Each row comes from the steps of one path. Every step used is in the known rows, and no mark comes twice. Write the path behind each row, first mark first.
Known rows
ritu > tisekog: -14	-3	-14	-17	-20	6	10	-4	-7	6	4	4	-16	-2	2	0	2	-5	-6	-1	12	-6	-8	-13	-1	0	-22	-5	-17	-6	-4	-3	-5	0	-1	-7	19	-2	-1	-14	1	19	9	-3	1	25	-16	-6	-27
ritu > tisekog > vepog: -13	-4	-10	-28	-31	11	7	4	-12	13	1	-18	-19	4	12	4	6	-8	-7	-10	2	-6	-11	-10	-7	2	-29	0	-15	-8	5	4	-5	18	6	4	8	-2	11	-22	-11	20	3	-2	-2	27	-4	-15	-26
vepog > tafani: -16	4	-18	1	-8	5	-8	-8	0	7	8	-4	-12	-13	-6	5	0	-3	-6	-1	7	-2	-11	-17	-19	1	-14	-3	-15	-13	-12	-3	0	-10	8	-17	11	-6	7	-13	-15	-4	-7	6	-11	12	0	2	0
tisekog > vepog > tafani > lutar > fovil > lelo: 5	-10	-3	-25	-31	4	-8	10	-3	17	-6	-38	-8	-6	18	-1	22	13	-15	-7	16	5	-17	-4	-10	16	-32	2	-17	-15	-8	6	8	17	17	1	-6	-8	26	-23	-39	6	-34	-19	-9	-19	16	-22	13
lelo > fovil > nobi: -8	-7	4	-2	-6	-4	-8	4	-5	-2	-4	8	-22	12	1	10	23	8	-23	1	4	3	9	-20	-6	9	1	-8	6	-19	20	-3	2	-6	-6	11	14	-7	-4	-16	0	26	11	-20	-6	22	6	-2	-19
vepog > tisekog > lutar: 10	-3	11	-11	-31	6	-7	3	2	8	-4	1	-2	-3	12	2	7	-11	-17	-3	5	14	-10	-13	0	5	-17	0	-4	15	15	-18	-5	17	14	13	8	-11	-10	3	-10	12	14	-2	7	-10	-8	6	-5
tafani > lutar > tisekog > vepog > fovil > lelo: 12	-8	30	-21	-38	8	-3	-1	-11	21	-26	-27	-12	18	38	-8	30	3	-17	-8	4	4	7	-7	13	3	-31	-15	-13	8	13	8	0	29	1	24	-3	-15	26	-7	-31	31	-10	-28	2	-22	-9	-13	-6
nobi > tisekog: -5	-8	0	-11	-23	3	-4	-2	-12	10	8	0	2	-7	5	-7	0	1	1	6	15	6	-12	-17	2	-7	-26	-11	-20	6	-3	7	-1	-4	14	9	5	-12	-2	5	-4	23	7	-5	-1	9	-17	-8	-1
fovil > nobi > tisekog > lutar > tafani: -18	-19	5	4	-14	6	-21	-3	-17	9	10	11	2	15	8	0	-1	12	-31	-1	-16	8	-1	-9	-1	0	-29	9	-10	5	9	-6	11	2	-3	17	14	-14	-14	-7	-18	28	18	-10	5	19	-25	0	-3
lutar > fovil: -8	-8	9	-16	-16	-3	0	5	6	6	-5	-4	-17	3	0	-7	16	0	-12	3	25	-2	-6	-2	-2	12	0	-7	-9	-14	11	9	3	-4	5	-6	9	-12	8	-13	-1	12	-4	-16	-5	1	5	-4	9
lelo > fovil > vepog: 0	-5	5	-23	-5	-7	-1	-4	-4	-5	-6	16	-19	7	-2	6	14	8	-14	11	-4	-4	12	-14	0	-2	0	-3	-3	-6	20	-11	-8	-3	-2	24	3	-6	26	-3	0	31	10	-6	4	14	12	-8	-1
fovil > lelo: 3	-1	4	-2	-15	6	3	-4	-9	9	1	-4	-7	5	5	-9	11	8	-8	0	8	-3	1	-18	5	1	-15	3	-3	-4	3	1	-4	-13	9	8	2	-17	-1	-14	-8	21	-14	9	-4	12	-6	-22	3
lutar > tafani: -16	-1	0	1	-7	9	-5	-16	0	10	4	7	-12	3	2	-8	-1	4	-19	2	-11	-10	9	-8	-8	0	-9	-3	-18	3	4	5	10	-14	-5	-11	5	-13	17	-14	-13	7	-4	11	-11	20	-12	0	2
nobi > tisekog > lutar > fovil > vepog: -2	-26	14	-36	-25	-9	-11	12	-10	2	0	10	0	10	2	-2	9	9	-14	9	10	11	-12	6	17	6	-20	12	-11	2	17	-8	-7	14	9	36	4	-11	10	5	-4	35	17	-23	20	-10	-1	-12	19
lelo > fovil > vepog > tafani > lutar: 0	-7	-19	-25	-3	-7	-6	-6	-1	-4	-9	6	-16	-10	5	14	11	12	-15	10	-7	3	3	-19	-15	0	-13	-8	-15	-5	-8	-22	-3	6	-3	10	7	6	35	4	-19	17	-1	-20	1	-12	16	0	-2
nobi > tafani > lutar > tisekog: -12	-17	-11	-6	-7	4	6	-10	-22	19	0	-4	-4	-2	16	-8	4	-16	-18	5	7	-2	-1	-9	0	5	-23	-7	-30	19	-15	1	2	3	-2	-9	10	-2	19	11	-28	19	2	-24	12	-20	-29	-2	-19
tafani > lutar > fovil: 4	-16	4	-19	-17	-6	5	7	5	6	-20	-11	-14	-5	16	-5	22	4	-14	7	20	1	-9	-3	0	12	-7	-15	-9	-3	0	1	2	9	1	-5	11	-5	15	-2	-6	11	-6	-36	-2	-25	9	3	8
vepog > tisekog > ritu: 11	19	-1	-15	-39	4	-21	-8	8	14	10	1	-17	-15	6	3	31	-18	0	2	7	9	-10	-7	-5	-15	-9	-3	-19	16	3	-7	-6	-3	13	4	-2	-6	10	2	-16	10	14	-7	-8	7	-7	-6	4
lutar > tisekog > vepog: -8	-1	9	-17	-26	13	6	0	-7	20	-8	-19	-14	11	14	-9	12	-18	-5	-5	0	-2	-9	-6	-2	3	-17	-8	-15	-1	7	13	-4	11	4	6	-3	-11	25	-7	-16	16	3	-9	-3	12	-6	-4	-7
tafani > lutar: 6	-7	-7	-8	-10	4	8	-2	-2	6	-16	-7	-12	-7	17	0	11	2	-8	6	2	-2	-5	-15	-5	-1	-12	-14	-7	6	-8	-11	-3	8	3	-3	15	-3	13	5	-6	11	-3	-20	-1	-13	2	4	-3
lelo > fovil: 1	-5	9	-10	-10	-1	0	0	2	1	-7	10	-17	1	6	6	16	8	-13	3	13	-1	4	-23	-5	4	-4	-16	-10	-4	17	1	0	-1	0	6	6	-14	10	-6	2	22	2	-9	-6	7	3	1	-13
vepog > tafani > lutar > fovil: -8	-11	-13	-16	-15	-4	-6	3	8	5	-8	-14	-14	-17	6	0	13	4	-14	4	22	3	-16	-5	-16	13	-14	-12	-20	-12	-16	-3	5	5	6	-21	13	-1	16	-8	-21	-4	-15	-28	-7	-23	10	7	9
ritu > tisekog > lutar > tafani: -20	-13	-4	-10	-17	11	2	-8	-6	9	4	16	-12	10	12	3	-5	8	-29	-6	-12	-8	2	-6	-4	1	-29	8	-20	8	6	-10	3	11	-11	-4	18	-10	3	-13	-12	21	13	5	8	20	-26	4	-25
ritu > tisekog > lutar: -10	-13	-6	-15	-19	5	9	6	-7	6	-4	9	-13	6	10	11	5	0	-16	-5	5	-4	-10	-11	-1	3	-24	2	-8	0	6	-15	-12	19	-3	5	23	-7	-7	-9	0	23	17	-5	14	11	-15	-1	-29
lelo > fovil > vepog > tisekog: 7	-2	7	-34	-28	-6	-10	-6	1	0	-1	11	-14	-1	0	-2	12	-5	-15	11	0	11	9	-13	2	2	-7	-2	-10	7	21	-16	-3	2	5	29	-5	1	17	4	-8	28	17	-7	3	4	2	-6	-4
tisekog > lutar: 0	-8	7	0	-8	5	1	6	-2	4	-10	6	-10	7	11	10	9	2	-16	-2	-1	-2	-6	-14	-1	2	-9	1	2	1	12	-14	-10	14	5	8	16	-16	-1	-3	-1	15	9	-1	7	-2	1	4	-1
lutar > fovil > vepog > tafani: -18	-3	-13	-24	-10	-7	-11	-2	1	1	7	-2	-15	-4	-17	-3	6	0	-12	7	9	-2	-8	4	-11	9	-3	8	-13	-24	-2	-4	0	-10	6	-3	3	1	24	-16	-17	5	-4	-7	0	6	16	-9	20
fovil > vepog > tisekog: 4	7	-2	-27	-30	1	-6	-9	-2	4	3	1	-7	-3	-4	-10	4	-16	-9	10	-6	7	1	-5	0	-4	-11	5	-6	8	8	-18	-6	-2	11	21	1	3	11	3	-13	19	14	1	4	8	-1	-9	9
lelo > fovil > vepog > tafani: -11	0	-13	-19	-2	-4	-11	-7	-1	-4	6	13	-18	-4	-11	10	6	9	-15	7	-2	-2	3	-18	-16	1	-6	0	-14	-15	5	-14	-3	-7	2	9	4	-1	26	-8	-14	18	2	0	0	13	13	-4	-2
fovil > vepog > tafani: -16	6	-21	-12	-2	0	-10	-10	-5	1	9	2	-12	-6	-13	2	-3	-3	-6	6	-9	-5	-4	-10	-15	-3	-9	8	-9	-15	-10	-15	-8	-12	6	0	7	1	22	-10	-18	5	0	11	0	18	8	-9	10
tafani > lutar > fovil > vepog > tisekog > ritu: 20	5	2	-44	-41	-11	-21	-3	10	8	-7	-2	-21	-13	11	-1	44	-11	-9	14	5	14	-9	14	6	-8	-6	2	-18	14	1	-19	-6	10	6	19	-4	5	37	11	-22	18	13	-44	5	-24	11	-9	23

Write each row's path
-2	10	-19	-7	-20	5	-10	-11	4	16	-2	0	-21	-18	14	5	33	-12	2	4	3	3	-20	-8	-16	-14	-18	-12	-35	6	-32	-5	-10	0	-4	-17	7	-5	34	11	-30	4	5	-33	-4	-13	-10	11	0
vepog > tafani > lutar > tisekog > ritu
-16	-11	-8	-19	-25	1	-29	9	-16	8	14	-15	-7	-2	4	16	12	7	-14	-8	5	18	-12	-20	-18	5	-34	-3	-18	-22	7	9	9	8	15	18	-1	-3	2	-19	-29	25	5	-18	-8	26	2	-13	-18
lelo > fovil > nobi > tisekog > vepog > tafani
-2	0	-20	-15	-17	10	-5	1	-5	11	-10	-31	-13	-16	18	11	10	-3	-9	-7	-5	3	-15	-14	-25	3	-27	-6	-16	-5	-15	-6	0	22	16	-8	5	0	26	-10	-33	-3	-15	-12	-10	-7	16	-2	0
tisekog > vepog > tafani > lutar
6	-27	23	-21	-35	1	-8	12	-12	13	3	0	9	8	12	-7	19	19	-15	-2	31	16	-17	-6	19	13	-34	8	-14	1	15	3	1	10	14	30	-3	-25	-10	-5	-7	33	-5	-16	9	-14	-16	-19	14
nobi > tisekog > lutar > fovil > lelo
-12	-9	8	3	-7	10	-5	-8	1	7	-3	12	-9	12	11	1	1	11	-29	-3	-16	-7	6	-10	-7	3	-12	6	-11	8	15	-6	4	5	-6	-1	10	-18	9	-9	-13	12	4	10	1	6	-12	7	0
tisekog > lutar > tafani
-6	-15	6	-10	-18	-6	-14	6	-14	2	2	10	-6	4	3	5	16	11	-14	4	11	16	-2	-22	1	3	-18	-11	-10	-10	13	5	5	-5	2	24	9	-8	-11	-5	-1	39	17	-26	-3	20	-12	-8	-17
lelo > fovil > nobi > tisekog
-8	-21	-11	-27	-6	-11	-7	2	-20	7	2	-5	-11	1	2	-2	9	-2	-27	12	2	-3	5	8	4	12	-11	11	-17	3	0	-10	3	6	3	7	8	5	31	-2	-27	24	-6	-26	16	-21	4	-20	5
nobi > tafani > lutar > fovil > vepog
-8	-6	4	-28	-12	-9	-3	1	0	1	-4	2	-19	8	-8	-10	13	0	-13	11	7	-5	1	8	5	8	3	5	-3	-15	13	-3	-4	-5	2	12	5	-4	24	-11	-3	21	2	-13	4	6	14	-13	19
lutar > fovil > vepog
-10	-4	10	-29	-37	5	-9	3	-8	11	-7	-16	-26	11	16	9	12	-3	-16	-14	8	-3	4	-8	-1	1	-29	-8	-15	-6	22	6	0	29	3	8	13	-6	12	-27	-15	24	8	-8	1	22	-3	-13	-31
ritu > tisekog > vepog > fovil
-3	-8	4	-24	-34	9	-8	5	-17	17	6	-20	1	-3	14	-3	4	-3	1	-4	6	8	-15	-13	0	-5	-36	-5	-19	3	7	14	-2	15	23	20	-4	-11	11	-3	-16	22	2	-6	-4	15	-6	-18	0
nobi > tisekog > vepog
-6	-11	-11	-27	-8	-5	1	-10	-2	4	-14	10	-14	-5	9	-1	13	1	-13	14	-4	3	-1	-13	-9	1	-14	-15	-25	-2	-13	-15	-6	3	-11	9	5	4	42	13	-22	23	8	-32	7	-15	-4	8	-9
lelo > fovil > vepog > tafani > lutar > tisekog
-5	-10	-11	-28	-23	1	-10	9	4	13	-10	-34	-16	-12	15	5	18	0	-14	-7	13	5	-18	0	-20	15	-22	-8	-18	-16	-7	5	7	23	14	-11	3	-3	29	-16	-35	-3	-20	-28	-8	-20	23	-3	9
tisekog > vepog > tafani > lutar > fovil
-13	-5	-32	-28	-28	10	3	2	-9	13	-2	-28	-16	-16	18	10	5	-5	-8	-10	1	1	-19	-12	-23	3	-45	-7	-26	-6	-23	-8	-2	27	9	-11	12	9	21	-15	-32	5	-5	-16	-3	5	1	-7	-27
ritu > tisekog > vepog > tafani > lutar
-19	-17	-13	3	-3	1	-4	-3	-29	14	1	-7	-8	8	13	-5	9	-17	-28	3	-5	2	2	-6	-4	9	-18	2	-13	5	-14	-5	6	0	-8	-4	20	4	5	1	-32	25	9	-34	11	-5	-25	-4	-25
fovil > nobi > tafani > lutar > tisekog
-6	-3	7	-17	-32	-10	-32	9	-6	9	15	2	-17	0	-2	3	42	1	-6	4	20	14	-17	4	5	-6	-10	1	-16	-11	6	11	2	-10	4	12	5	-10	0	-9	-12	27	17	-43	-5	18	-4	-15	11
lutar > fovil > nobi > tisekog > ritu
12	-17	10	-18	-22	-3	4	5	-2	9	-16	-14	-9	1	19	-11	26	15	-17	5	24	2	-6	-4	10	15	-17	-6	-8	-5	-2	0	3	4	4	5	3	-12	11	-8	-11	20	-24	-28	-3	-25	1	-17	13
tafani > lutar > fovil > lelo
3	-7	4	-20	-24	11	11	2	-8	19	-22	-25	-13	4	31	-9	17	-13	-5	1	-2	0	-11	-5	-3	3	-24	-16	-15	8	-3	4	-5	26	1	8	3	-5	32	5	-22	16	2	-31	-1	-15	-4	0	-7
tafani > lutar > tisekog > vepog
-15	-1	27	-11	-29	3	-17	5	-10	14	-13	-18	-22	29	15	-1	26	-13	-25	-11	-5	4	8	-2	1	6	-12	-10	0	-14	26	11	2	17	-4	17	12	-9	10	-23	-23	29	17	-28	-1	16	-4	-5	-17
lutar > tisekog > vepog > fovil > nobi
-1	-23	-2	-14	-14	-4	-6	3	-20	15	3	-15	-1	0	15	-4	16	8	-28	3	24	0	1	-2	7	17	-24	8	-20	4	-2	4	12	0	8	0	2	-9	12	-12	-29	23	-30	-21	7	-25	-9	-30	1
nobi > tafani > lutar > fovil > lelo
9	5	-2	-11	-22	3	-1	-8	3	17	-13	4	-22	-6	23	-2	40	-12	1	8	2	-1	-12	-6	0	-17	-10	-17	-25	16	-14	-3	-11	6	-8	-3	7	-9	32	17	-16	16	13	-40	0	-13	-13	4	-1
tafani > lutar > tisekog > ritu
-4	-5	10	-6	-29	9	-13	-10	4	12	2	8	-2	2	11	-7	-1	-6	-30	-4	-11	9	2	-7	-6	5	-21	6	-16	22	15	-13	10	9	4	4	2	-11	1	-3	-21	11	11	7	2	-2	-20	10	-2
vepog > tisekog > lutar > tafani
-2	13	3	-7	-22	4	-6	-10	2	17	2	9	-23	1	8	-3	36	-15	3	3	5	-4	-10	-6	-1	-15	-4	-7	-25	5	-4	6	-13	-9	-7	-3	3	-15	26	7	-10	17	16	-19	-2	13	-15	1	0
lutar > tisekog > ritu
-4	-16	1	-12	-12	-7	-4	12	-1	3	-18	-14	-18	6	11	0	27	2	-23	4	10	6	-6	1	-1	15	-2	-8	7	-17	0	-6	9	5	-6	-2	19	0	1	-11	-9	16	1	-46	-3	-11	12	1	2
tafani > lutar > fovil > nobi
-3	-16	13	-27	-12	-6	-5	11	-1	-1	-10	7	-14	17	0	3	17	6	-22	6	2	-1	-3	8	9	11	0	12	5	-9	23	-17	-11	13	0	22	10	-10	16	-6	-2	23	10	-14	16	-8	16	-7	18
tisekog > lutar > fovil > vepog
1	-9	17	-29	-25	-1	-18	-10	2	2	-2	24	-8	10	9	2	6	7	-37	4	-21	9	17	-9	0	5	-15	10	-16	20	32	-25	5	10	-5	32	-5	-6	21	3	-19	30	19	2	10	-1	-7	4	-2
lelo > fovil > vepog > tisekog > lutar > tafani
-13	-10	-12	-18	-19	-2	-19	15	-2	9	-8	-37	-20	-2	11	9	23	0	-24	-8	2	9	-16	2	-21	19	-18	-1	-3	-28	-6	-1	11	19	9	-8	10	4	14	-26	-36	3	-13	-40	-9	-6	27	-5	4
tisekog > vepog > tafani > lutar > fovil > nobi
-4	-26	3	-20	-25	-10	-12	14	-12	6	-9	-12	-4	-1	12	-6	21	7	-16	10	21	18	-15	-2	5	12	-23	-12	-10	-6	-6	2	11	7	3	14	14	-1	-7	1	-10	25	7	-54	0	-12	-7	-7	5
tafani > lutar > fovil > nobi > tisekog
-9	-9	18	-6	-25	-6	-30	2	-14	4	3	0	-6	11	5	3	16	5	-15	-1	11	14	5	-14	7	-3	-21	-11	-5	-6	17	4	8	3	3	20	16	-10	-17	-11	-9	33	19	-22	0	17	-14	-8	-10
vepog > fovil > nobi > tisekog
-1	11	-23	-20	-15	0	-12	-16	0	12	0	6	-21	-12	7	2	30	-11	0	11	-14	2	-14	0	-10	-18	-14	0	-28	4	-29	-17	-16	0	-6	1	5	4	50	13	-32	13	13	-32	6	-8	-3	-1	10
fovil > vepog > tafani > lutar > tisekog > ritu
-12	-9	-2	-3	-19	-1	-14	3	-18	6	10	-2	-2	3	0	-4	7	1	-6	3	6	10	-9	-14	0	-2	-21	-3	-5	-7	-1	2	3	-8	8	17	13	-5	-17	-5	-7	28	15	-17	-2	24	-15	-11	-5
fovil > nobi > tisekog
-3	-1	-28	-15	-1	-2	-4	-8	-5	1	-4	-4	-12	-13	2	5	3	2	-9	10	-13	-1	-6	-10	-15	-4	-16	0	-11	-5	-20	-25	-8	4	4	0	11	7	30	2	-24	5	-3	-10	3	-8	12	-3	9
fovil > vepog > tafani > lutar
-4	-14	-17	-2	-1	1	-3	-5	-23	11	2	-7	-8	-8	14	7	2	-6	-22	2	3	-4	1	-14	-8	2	-20	-1	-21	14	-10	-7	3	5	6	-10	14	0	14	2	-23	13	-8	-12	7	-15	-10	-11	-15
nobi > tafani > lutar
-9	-1	-15	1	-9	-1	-19	-7	-23	19	9	1	-19	4	14	8	36	-18	-23	3	-8	3	-2	-1	-5	-6	-14	5	-23	10	-15	-8	-1	-4	-10	-4	14	1	20	4	-35	26	13	-42	8	-2	-22	-8	-21
fovil > nobi > tafani > lutar > tisekog > ritu
-22	-24	3	-1	-5	-6	-22	16	-20	7	10	0	-11	20	0	13	14	0	-43	-7	7	4	1	1	-3	23	-6	22	-1	-12	22	-6	7	6	1	3	20	-10	-13	-22	-21	23	8	-21	16	0	-2	-11	-11
tisekog > lutar > fovil > nobi > tafani
-10	-5	-18	-6	-11	5	6	-8	-1	13	-9	-7	-7	-13	13	-8	7	-10	-6	5	8	4	-16	-13	-15	3	-22	-16	-26	0	-29	-5	-1	3	-2	-18	10	-1	21	9	-25	2	0	-26	-2	-16	-16	16	-7
vepog > tafani > lutar > tisekog
